In the rows, zero is written as 128.
Known rows, with every step that occurs
V -> Z -> F -> A -> U: [149 183 119 136 148 132 124 126 132 126 129 166  86 104 124 170 133 146
 112 120 142 125  95 105 125 151 104 110 102 126 127 124 127 118 155 150
 156]
N -> S: [118 109 131 124  97 116 106 132 124 124 129 115 141 121 134 120 114 128
 113 123 122 134 140 133 127 125 127 118 131 126 141 124 128 102 119 119
 132]
D -> S -> N -> Z -> F: [128 101 139 118  88 102 123 143  72 111 155 155 113  96 165 173 132 100
 108  93 106 175 113 122  93 124 120  96 195 151 135 110 144  86 107 135
 149]
N -> Z: [127 128 127 109  93 116 121 146 114 118 155 126 136 118 142 133 133 140
 132 138 138 143 119 131 117 143 118 128 146 139 120 123 130 133 139 130
 127]
F -> A: [125 142 123 144 117 126 127 116 116 132 135 145 124 119 127 143 119 140
 127 121 149 134 114 109 120 138 134 123 174 123 120 123 130 117 139 138
 125]
K -> B -> Z: [126 152 143 123 175 134 111 115 145 121 159 122 150 124 107 137 130 126
 135 123 108 116 159 138  92 150 128 125 131 104 133 131 125 113  93 148
 107]
V -> F: [127 140 112 131 150 131 127 130 118 129 128 107 110 118 109 130 138 129
 135 118 126 145 114 119 139 132 132 119  86 113 136 116 128 108 152 123
 140]
N -> Z -> V: [135 150 137 115  69 120 127 157 114 111 148 107 139 104 155 145 133 147
 113 124 141 157 101 127  69 148 114 135 160 145 128 123 134 117 140 132
 128]
S -> N -> Z -> D: [123 134 126 101 104 111 108 151 125 117 156 148 129 100 166 156 132 139
 125 104 123 178 130 128 129 121 105 122 183 157 125 104 132 114 124 122
 139]
J -> U: [123 150 124 118 141 135 146 146 119 129 138 145 150 129 126 143 136 130
 150 122 139 117 136 120 109 142 126 141 100 132 125 126 131 138 148 135
 123]
K -> B -> Z -> D -> S -> N: [114 126 145 111 181 117 103 114 141 120 166 135 144  92 139 170 125 111
 126  83  82 156 173 133  79 115 126 110 155 121 141 112 132  62  71 140
 121]
W -> J -> U: [130 140 120  91 163 140 147 159 131 122 135 155 158 137 125 142 124 128
 163 125 156 135 144 128 113 115 122 145 113 112 128 135 137 129 161 141
 110]
A -> U: [131 123 116 118 151 123 134 122 143 123 128 145 130 124 128 144 126 142
 111 145 143 122 132 126 111 101 117 113  85 125 129 134 125 136 151 139
 130]
D -> S: [123  97 131 129 122 117 135 121 113 128 130 117 132 117 138 142 123 112
 122 118 117 134 135 123 100 108 139 116 127 132 129 128 133  99 118 127
 132]
B -> Z -> V -> F -> A: [129 172 125 154 134 147 117 123 107 126 140 111 119  89 121 159 136 135
 121 102 146 161 103 102  62 166 125 129 147  95 147 105 134  72 154 145
 121]
N -> Z -> F -> A -> U: [141 156 117 130  95 115 125 129 102 111 161 178 117  96 138 193 125 160
 107 130 158 149  99 109  91 151 103 106 166 141 129 116 131 123 157 155
 139]
S -> N -> Z -> F -> A: [130 143 132 134  84 114 117 138  72 116 159 182 107  98 152 177 129 126
 112  95 138 172  91 108 113 153 116 101 252 145 126 103 141 107 125 146
 144]
B -> Z -> D -> S -> N: [118 101 136 114 156 124 105 119 128 126 143 150 134  92 161 166 134 106
 123  89  96 163 163 123  91 106 115 121 154 126 146 106 135  68  93 128
 128]
N -> Z -> F: [142 147 131 121  89 117 120 148 103 112 154 152 118 110 137 163 139 134
 131 118 122 147 107 128 107 166 108 125 158 150 130 119 130 127 121 135
 139]
D -> S -> N -> Z -> V -> U: [120 122 137 106  61 107 154 150  71 111 155 126 158  80 170 167 132 123
  94  89 129 209  93 107  35  94 119 113 167 148 126 116 149  77 160 141
 130]
B -> Z: [126 125 133 127 151 140 114 122 134 127 140 138 140 122 132 126 140 119
 133 129 126 126 148 131 108 142 118 138 125 110 141 124 128 123 119 136
 113]
N -> Z -> B: [115 105 108 117 105 114 114 149 132 119 164 137 139 117 128 122 141 138
 117 135 142 126 127 141 129 128 119 128 165 130 111 133 122 143 135 126
 125]
K -> B -> Z -> F -> V -> U: [141 202 144 131 168 140 135 122 115 113 165 169 141  88 100 173 122 145
 112  81 110 174 124 113  66 152 129 131 101 118 138 132 120  99 118 167
  97]
Z -> N: [131 130 119 125 130 111 121 131 120 129 121 140 125 134 125 150 108 127
 137 113 131 159 121 128 123 149 121 128 118 129 136  99 129 128 104 127
 122]
V -> Z -> F -> A -> U -> J: [133 167  97 140 159 127 141 130 133 123 116 199  90 101 131 187 129 128
  98 110 144 127 105 101 107 133  98 112 105 123 128 126 128 117 177 161
 154]
F -> V -> Z: [141 163 131 128 153 133 113 147 137 127 112 118  98 109 146 111 114 140
 120 120 127 153 100 122 142 130 134 136  89 132 114 131 122 127 154 124
 133]
K -> B -> Z -> D -> S: [126 142 140 117 173 126 105 115 158 120 170 121 152  96 126 173 128 131
 138  99  87 137 174 132  70 139 123 127 120 120 140 120 121  74  77 140
 111]
B -> Z -> V -> F: [131 155 131 136 145 147 118 134 119 122 128  94 122  98 124 143 146 127
 126 110 125 160 118 119  69 153 119 138  91  97 157 111 133  82 142 134
 123]
A -> U -> J: [117 110  93 120 157 119 150 125 140 120 124 175 133 120 134 154 127 129
  97 135 144 123 142 124  97  82 109 114  84 123 133 133 125 136 169 148
 130]

Rows
[114  81 130 109  95  99 122 141  83 117 155 133 137 102 173 145 128 106
 111 112 119 174 124 124  96  98 129  99 192 144 120 112 143  95 124 129
 137] | D -> S -> N -> Z
[124 115 134 134  78 102 125 129  58 116 165 172 112  85 160 192 121 110
 106  84 126 178 100 104  87 135 124  90 239 147 125 104 148  75 118 143
 147] | D -> S -> N -> Z -> F -> A
[117 101 130 119 137 113 123 126 124 126 132 138 122  96 156 162 124 113
 118  87 102 162 146 119 114  93 124 112 155 144 132 109 134  78 106 119
 141] | Z -> D -> S -> N
[127 137 115 134 169 132 109 149 155 128 124 130 100 108 133 102 126 138
 105 117 133 135 107 129 157 121 135 135 105 123 106 142 116 135 147 125
 129] | F -> V -> Z -> B
[140 159 120 117 147 115 109 145 134 134 107 126 104 134 131 134 118 124
 142 116 128 156 109 126 144 157 111 133  95 127 129 100 128 127 116 124
 137] | V -> Z -> N
[120 112 128 118 118 111  83 128 122 124 134 142 147 123 137 143 109 120
 129 112 125 163 156 136 103 157 111 129 121 109 166  92 129  94  87 127
 109] | B -> Z -> N -> S
[129 139 125 112 114 105  86 147 131 129 111 114 115 126 136 126 110 124
 132 113 121 162 119 134 148 158 111 125  94 125 144  96 128 105 112 114
 140] | V -> Z -> N -> S
[123 138 125 116  96 117 121 159  87 112 144 102 114  90 154 148 140 129
 106 105 134 198  83 118  88 129 121 108 157 133 136 103 143  86 159 128
 147] | S -> N -> Z -> V -> F
[131 171 118 154 114 133 130 128 101 128 129 104 107  93 117 157 125 145
 117 101 147 163  81  98  84 147 134 122 148 113 134 111 134  80 163 136
 135] | Z -> V -> F -> A
[138 144 124 114 149 123 110 141 155 131 122 109 108 101 145 149 132 127
 137 107 100 141 134 120 126 126 114 135  84 141 123 119 124  88 125 115
 148] | V -> Z -> D -> S
[113  80 135 124 130 109 130 124  98 128 126 134 125 111 154 140 123  93
 109 104 110 153 132 122 110  89 139 100 168 131 126 119 143  89 115 127
 138] | D -> S -> N
[139 173 148 132 166 135 112 119 135 116 159 151 131 115 106 165 142 122
 131 103  96 124 147 135  88 175 119 123 133 111 147 128 124 108  77 157
 116] | K -> B -> Z -> F
[126 125 128 112 155 119 109 140 136 130 120 124  99  98 162 149 131 109
 126  89  96 161 130 120 136 104 116 117 119 142 124 112 134  78 118 115
 157] | V -> Z -> D -> S -> N
[135 144 141 125 104 112 116 153  80 108 148 171 102  88 169 159 115 131
  99  89 122 198  90 120 114 132 124 110 190 157 127 109 136 111 126 137
 136] | S -> N -> Z -> F -> V
[133 165 106 120  98 118 163 153  80 105 150 207 127  79 144 179 125 144
  92  83 137 201  92 102  67 124 111 133 109 151 125 125 127 120 182 158
 121] | N -> Z -> F -> V -> U -> J
[119 110 130 108  96 108 115 147  99 116 149 140 130 117 160 132 136 119
 115 122 131 165 119 131 125 116 121 109 191 141 121 114 140 121 132 128
 136] | S -> N -> Z
[145 183 130 121 160 136 100 151 162 126 119 123  93  94 153 133 116 159
 128 101 119 162 113 121 147 138 120 147  84 147 118 123 115 115 143 119
 137] | F -> V -> Z -> D
[149 171 133 130 139 137 116 144 134 127 115 137  85 120 126 143 143 116
 134 112 107 130 104 126 146 165 110 130  97 133 132 125 129 120 123 130
 154] | V -> Z -> F
[123 128 110 125 154 131 113 146 164 133 127 122 107 126 116 104 147 124
 123 129 126 103 122 136 163 127 120 132 110 116 109 143 121 138 135 121
 140] | V -> Z -> B
[121 150 116 126 129 141 164 134 123 119 131 166 163  96 136 157 142 121
  99  96 136 163 130 108  25 118 102 153  97 110 148 128 135  99 166 158
 103] | B -> Z -> V -> U -> J
[143 169 124 125 156 116 107 150 128 128 107 132  96 116 146 132 101 140
 128 103 132 184  96 123 142 151 126 136  90 133 123 100 125 123 127 124
 127] | F -> V -> Z -> N
[134 155 122 137 126 133 134 141 110 122 119  88 112 105 120 145 135 136
 121 107 125 161  97 116  93 136 130 126  98 117 142 116 132  89 150 127
 138] | Z -> V -> F
[135 185 144 149 155 136 110 105 125 120 168 164 126 106  98 181 129 131
 127  99 116 126 133 116  85 187 126 118 194 105 139 120 128  94  90 165
 113] | K -> B -> Z -> F -> A
[135 158 121 121  89 122 124 158  99 112 145  84 120  93 135 147 142 146
 122 119 136 178  87 120  78 150 119 127 121 130 135 111 132  94 164 127
 140] | N -> Z -> V -> F
[133 169 109 145 133 130 138 123 114 122 131 115 109  91 119 174 127 163
  97 120 160 158  89  97  67 125 123 106 105 112 137 114 131  87 186 147
 139] | Z -> V -> F -> A -> U
[143 179 153 138 176 137 107 123 129 112 157 151 123  97 116 163 120 136
 118  92 101 151 136 130  81 165 135 125 135 118 138 127 120 104  91 157
 106] | K -> B -> Z -> F -> V
[135 155 135 154 128 142 114 111 108 127 149 175 117 106 122 173 133 125
 128 102 134 136 123 110  98 180 115 130 185 112 145 113 131 103 111 154
 122] | B -> Z -> F -> A
[118 110 127 119  91 103 128 154  71 112 145  92 116  78 163 161 136 114
 100  92 122 201  88 116  58 112 130  98 157 133 135 100 148  58 149 128
 149] | D -> S -> N -> Z -> V -> F
